Each row comes from the steps of one walk. Every step used is in the known rows, and no mark comes twice. Write the walk behind each row, first mark first.
Known rows
p/e/t/r/g: [ 10  21   5   4  11   5   5  -7  17  15   2   0   1   5 -17  -4 -10  -1
   2   1 -21  10  -5  10 -22  -3  -4  -5   2   1   0  -3  15]
f/e/t/r/p: [ 16  17  10 -14   8  -3   4  -5  -2   9  -6  -5   2  -5  -9  -4  -4   9
   7  12  -7 -15 -19  -1 -13  -7  -3 -12   7  16   0 -11   9]
e/t/r: [ 28  15  -3 -12   8   2   4   2   5  16   6  -3  -5   4  -5  -3  -4   5
   0   8 -19  -6  -9  10  -7  -3  -5  -8  -2  10   9   2   7]
y/x/e: [  1 -16 -19  -8   6  -6   2   5   3 -12   2  -8  -6   6   0   8  13  -5
  -9  11   0   4   4   2  21   0 -13   6 -13  -6   2   0 -10]
t/r: [ 18   2 -12  -6   9   2   4  11  -2   9   3  -6  -6  10   0  -1  -4   8
   6   6  -4  -1 -12   9   3   1   0  -5 -10   9  16  -5  -4]
x/e/t/r: [ 15  10  -3  -1  17  -6   2   0  14   4   9   5  -9  -9  -6   0   8   1
 -13  10 -15  -6 -14  -4  -1  -5 -10   1   5  11  -3   4   3]
e/f: [ -5  -4  -5  -6 -13   2   7  15 -14  15   4  -5 -14   8   0 -10  -9  11
  17  -3  -9   0   6   4   7  -1   4   5  -9  -1  10  -7 -11]
x/c: [ 13 -16  -7   3   8  -3   3  11 -10  -3   0   5  -3  13   9   5   2   9
   2   3   5  10  -3   8  -3  -5 -14  -5  -3 -17   5   8 -18]
c/x/e: [ -7 -15 -13  12   0  -3  -4  11   5 -24   2  -7  -5   3  -1  -9  22   0
 -20  10  14 -14  -8   1  16   0   0   7   6  -8   1   8 -12]
t/r/p/e: [ -3   5   9  -2   8   2  16  11   2   3 -23 -13  -4   1  -1  -6 -14   6
  -1   1   2  14 -12   3 -11 -14   7  -5   6   6   7 -15  20]
g/c: [ 16 -16 -20   0   6  -6   7  18  -1  -3   0   0   4   5  18   6   6   1
  -8  -5   3   7   7   0   1  -9 -15   0  -2  -9   0   2 -17]
t/r/g/c/x/e: [ -8  -8 -17  19  17  -7 -20 -11  25 -18  11   8  20  -5 -11  24  14 -21
 -20   9  13  -4   2   0   1   2 -11  17   9   2 -10  21 -10]
r/p: [  5   0   0  -4   4  -2  12  20 -17   0 -17  -7 -10   8  11   3  -1   9
  -4   0  14   8  -6  -4  13 -10  12 -15  -4  -8   0 -11   1]
f/e: [ 16 -14 -13   1   5   1   6  14 -12  -2   6  -7  -7  13   5 -18   6  18
  15   4  -2 -19  -8   9   1  -3  -9  -7  -8  -7  10  -9 -19]
c/x/e/f: [-24 -11  -7   7 -10  -2  -7   2   2 -10   8  -5  -9  -4 -10 -13   5   1
  -4   5   4 -17   2  -4  14   4   6  21   7   3  -2   8 -11]
t/r/g/e/f: [ -6   4   7   5   3   3 -10 -15  -9  15  15  10   2  -4 -12   8 -17  -1
  18   7  -8 -10  -5  -1   6   1   7  19  -6   8   0  -7   4]
t/r/v: [ 21  -4   4 -13  17   4  18  21 -10   7   4  -5  -7   9  -2  -5  -3  16
   4  -2  -6  -8 -12   5   5 -22   0   2  -5   7   8   1   1]
t/r/g/e: [ 12   0   5  10  14   2  -7  -7  -5   1   9   8   4   4  -2  11  -1  -2
   7  11  -1  -6 -13   5   5   0   3   5  -9  -1   1  -5  -1]
p/e/f/r/g/c: [-21  -1   4   4 -10   1  -2 -12   6   3  -6   7   4  -6   1  -1 -12 -13
  12 -20  -4  20  19  -3 -16   9   0   0  -1  -8  -1  -1   1]
y/x: [ 10 -13 -21 -14  -3   1   7  11  -5  -3  -4 -14  -2  20   3   8   2   2
   6  10  -1   9   8  10  15   3 -11  -2 -23  -4  14  -6  -6]
r/v: [ 16 -12   2 -10   8   3  22  28 -19   1   2  -5 -11  12  13 -11   5  20
  -4 -10   0  -5  -5   1  14 -23   0  -2  -6 -11   0  -2  -7]
p/e/t/r/g/c: [ 11  12  -3   5  13  -3   2  -7  26   9   1   5  19  -7  -7   8 -10 -14
  -5  -4 -20  15   7   5 -30  -8 -19  -1   9  -2 -10   8   7]
b/r: [ 29   2 -16  12   5   3  20  18 -12  -2   6  -4 -12   6  15  -1   8  16
   7  -8 -10   5   3  13   1  -2   5  -7 -16  -5   4 -17   1]
t/r/g/c/x: [  2  -2 -18  12   6  -1 -16  -9  16 -11   9   2  26   6  -9  24   4 -17
  -8   4  11   0   5   9  -3   7  -9   5   1   2   1  13  -9]
e/t: [ 25   7  -6  -8  -1   0  10  14  -2   9   1  -3  -6   6   6  -8   2  11
  -4   1 -13  -5  -5   1   1  -5  -3 -10   0  -6   3  -4  -4]
y/x/e/f: [-19 -13 -15 -10  -7  -4   2   0  -1   3   6  -7 -11   2 -12   5  -1  -3
   6   7  -7   4  13  -4  20   1  -7  19 -12   3   3   0  -9]
x/e/f/r/t: [-10  -8  22  -7  -6   1   8   2  -6   3  -7  -7 -27 -18   7 -13   6   5
   3 -10  -1  -6  -7 -18  10 -13  12   4   5   5  -1   2   8]
f/r/g/c/x/y: [ -7  -6  -5   9   1   7 -19 -17   6 -27  -5   9  35  14  16  10  17 -11
 -14  -2  31   5  14   9 -16  26  -3 -18   6   3  -4  16  -4]
r/p/e/f: [-24   2  12  -1 -10  -1  17  11 -13  10 -19 -15 -10  -6   0 -14 -20  10
   7  -6  -2  14   5  -7  -4 -14  16   4   6  -3  -2 -15  11]
c/x: [  4  -9 -13   5  -8   5   1  16  -2 -13   1 -12   0  10   4 -11   9   5
  -6   6  11 -11  -4  14  12   4   1  -2  -3  -6   8   3 -11]
g/c/x/y: [  3 -18 -17   8   6   5  -5   8   5 -23  -3  -4  35  13  17  -1  13  -1
 -20   6  22  -6  12  11 -12   6 -15   2  15   5  -5  12 -13]

Write each row's walk
[-15  10  17 -13 -16   1   2  -2 -23   7 -16  -4 -18  -4   6   0 -12   5
  13  -9  12  10   1 -12   8   7  25 -14  -5   7   8 -14  14] -> e/f/r/p
[ -1 -14  34 -10 -19   6   9  -3 -20   0  -7  -5 -14 -22  16 -17  -5   8
  13  -8   0 -16 -12  -9   9 -13   9  10   4   2  -4 -12  13] -> g/e/f/r/t
[-14  -4  -4   2 -11   6  16  14  -5  14  -3  -9 -14   5  -3 -23 -17  10
  14  -8 -16   4   6   3  -6  -6   0   9   1   0   7 -10   0] -> p/e/f
[ 22  22   0  -1   9   1   0  -9   5  20  10   5   0  10 -14  13  -6  -1
   6   4 -14   2  -5   5  -8   3   1 -14  -6   4   4   0   5] -> e/t/r/g
[ -3 -14   7   1  -9   4   5   4 -19   6   5   1  -6  -5   7 -13  -8  11
  12   3  -7 -14  -4  -4  13  -5   2  19   1  -3  -2 -11  -7] -> g/e/f
[-24 -12  -2   0 -13  -7 -18 -12  10 -21   3   7   5 -21   2  -4  12 -13
 -13  -5  12  -8  11 -12   6  15  -4  16  13   5  -6  15  -6] -> g/c/x/e/f/r
[ -1 -12 -19  15  -1  -4 -11   2   8 -14   4   2  23   9   5  16  11 -15
 -11   3  17   2  12   8   4   6  -7   3   2 -16  -5  12 -18] -> r/g/c/x
[-24  10  14  -7  -3   2  13   2  -4  15 -17 -12 -10 -10 -14  -8 -27   4
  12  -2  -8  10  -3  -3 -11 -12   8   7   6  13   5 -12  21] -> t/r/p/e/f
[ 22  15  -1  -1  11   3  -6 -14   8  17  14   6   3  10 -17  -1  -1   5
  16  11 -14 -16  -8   9 -16   1 -11 -10  -4   6   2   0  -4] -> f/e/t/r/g
[ 24  17  -7   0  14  -7  -8 -10  16  14   9  12  18  -3  -5  26  -2 -14
  -6  -1  -9  10   6   5 -16   0 -11  -2   2   4  -9   9  -2] -> e/t/r/g/c
[ 16  22  12 -13   8  -2   7   3  -3  14  -8  -5  -2  -5  -4  11  -7   6
  -8   6  -4   3 -13  -4  -4  -9   8 -12   3  12   0  -7  19] -> e/t/r/p
[  2  12  14  -3  -1  -1  23  12  -2   4 -22 -11  -5  -4   4 -14  -6   7
 -12  -3  -5  10  -4  -4 -10 -18   1 -13  15  -7  -7 -14  19] -> r/p/e/t
[ 11  13  -6   5   4  -5 -17 -16  22   0   9   7  30  -4 -12  23   3 -20
 -14   8  -3  -4   8  10 -14   6 -13   2   8   4  -8  20  -1] -> e/t/r/g/c/x
[  0  -4  23 -14 -17   6  12   6 -12  10  -9 -13 -21  -6  10 -10  -6   9
  17 -13  -3  -1  -6  -5   3  -8  14  -5  -3   8   8  -5   9] -> e/f/r/t
[ -5   3   1 -14 -17   4   1  -1 -14   9   1  -2 -19   3   5 -12  -7   8
  19 -11  -2   3   1  -2   7  13  11 -10 -14   7  14  -5   1] -> e/f/r
[-18   2   7  -7 -18   8   9   1  -6   3  -9  -7 -16  -1   3 -26 -14   8
  17 -13 -11   8   5   1  -8   8   9  -6  -2   1  13  -7  10] -> p/e/f/r
[  5   9  -1   3   9   0 -10  -5  20 -10   9  -1   3 -12 -15  -5  13  -4
 -23  16  -6 -21 -12   2  -2   1  -7  10  16  12  -3  13   3] -> c/x/e/t/r
[ 11  17  -1   6  22  -3  -7  -9  16   9  14  12  -6  -1 -12  13   7  -5
  -9   8 -15  -1  -8  -4  -4  -2   0  -1   1   4  -5   6   5] -> x/e/t/r/g
[  0  18  25 -11  -7   2  15   2  -1  -5 -28  -8 -10 -12   9 -15  -4   4
  -8  -7  -1  15  -8  -8 -13  -4   7 -26  11  -3  -3 -13  28] -> f/r/p/e/t
[-30 -13 -13  20  -4 -10 -18 -12  10 -11  13   9  13  -9 -10  15   7 -19
 -12   0  12  -4  20  -9   8   4  -1  27  10  -7 -16  17 -18] -> r/g/c/x/e/f
[-16  -4  25 -16 -11  10  22  11 -11   6 -10  -6 -15  -4   2 -33 -13  15
  13 -22  -9   4   3  -5  -3 -12   6   4   2   0   3  -7  15] -> p/e/f/r/v
[  3  -9 -10   5   1  12  -3  10  -8 -18  -3  -8  17  23  11 -15  13  14
 -10   9  16 -10   0  17  -5  12  -3  -9   6   6   5   5  -9] -> c/x/y
[-25 -12  19  -9  -9   0  -1   1  -7 -17   4   3  -9 -10  -4 -23  10   5
  -5  -7   9 -20  -1 -12  18  -3  13  14  11   5  -5  12   5] -> c/x/e/f/r/v
[ 13   8  -8  10  25 -15  -9 -15  27   0  12  17  14 -13  -7  26   8 -19
 -20   3  -9   4   0 -11  -9  -5 -14   9   8   3 -19  16  -5] -> x/e/t/r/g/c
[ 18   5   8   9   3   0  -2  -4  -6   5  10  11   6   0   5   3   5   1
  -4   7  -8  -8  -6  -3   5  -2  -2  -2  -1 -13 -14  -8   2] -> r/g/e/t
[ 11   2 -16   7  16  -5  -9  -5   9   7  10   8  14   8  -2  25  -2 -12
   1  -2   2  12   4   4  -7   1  -8   3 -10   0   0   9 -11] -> t/r/g/c
[  8   1 -11   5  12 -11 -14  -7  32 -16  10   4  19 -22  -8   6  13 -17
 -29  14  -2 -15  -1  -3  -7   0 -21  17  25  11 -11  23  -3] -> g/c/x/e/t/r
[ -2  -2 -10  20   6 -12 -15  -8  25 -17  10  11  20 -10  -3  15  24 -21
 -31   9   7  -4  11  -7   0   2 -12  12  16 -15 -23  21 -11] -> r/g/c/x/e/t
[-12   3  -3  -2 -11  -3 -12 -16  -3   8   1  13   4  -3   6  16  -6 -11
  12 -16   7  15  17  -7  -1  14   4  -2 -10  -3  -1   4  -6] -> e/f/r/g/c
[-22  -2  -2   4 -19   0 -21 -20   5  -8   4   8  15  -6  -2  11   1 -17
   7  -9  15   3  20   0   0  21   4   2   0  -3  -2  12  -3] -> e/f/r/g/c/x
[-10   3  16  -4  -5   4  15   7  -5  -9 -29  -9 -11  -2  15 -15  -3   6
   0  -9  11  18  -9  -4  -5  -1  13 -22   2  -5   6 -17  20] -> f/r/p/e
[-25   8   9   4 -16   8   1  -9  -5  11  -7   0 -12   4  -4 -12 -14   0
  21 -15  -8  13  10   2  -9  13  13  -9  -9  -6   8  -7  12] -> p/e/f/r/g
[ -8  -5   9  10  -5   4  -3  -8 -18  10  11   9  -3   2  -1   1  -7   3
  16   3  -2  -7   2  -3  13   0   8  13  -6 -11  -7 -11  -7] -> r/g/e/f
[ -4  -5  -9   9  -8  -2 -19 -12   8 -22   0   6  17   2   9  16  12 -20
  -9  -3  23   4  11   6   2  21   0  -9  -1  -7  -1  11  -9] -> f/r/g/c/x
[  6  -5  11   7   0   7  -7 -11 -14 -11   1  13  -2   3  17   1   7  -2
   6   2  10  -3  -7  -4   9  12   7 -12 -13 -12  -1 -10   4] -> f/r/g/e
[-13  11   6  -4 -14   5  -8 -11 -14  13   5   6 -14   8  -2   6  -7  -1
  23 -11  -1   7   7   0   6  18  21 -13 -19  -1  11  -4  -1] -> e/f/r/g
[-32   1  10 -20 -12  -6  -3 -12  -7  -8 -15  -5 -13 -10  -7  13  -3 -10
   2   4  12  13   7 -17  20   9  13  -1 -10  10   3  -8  16] -> y/x/e/f/r/p
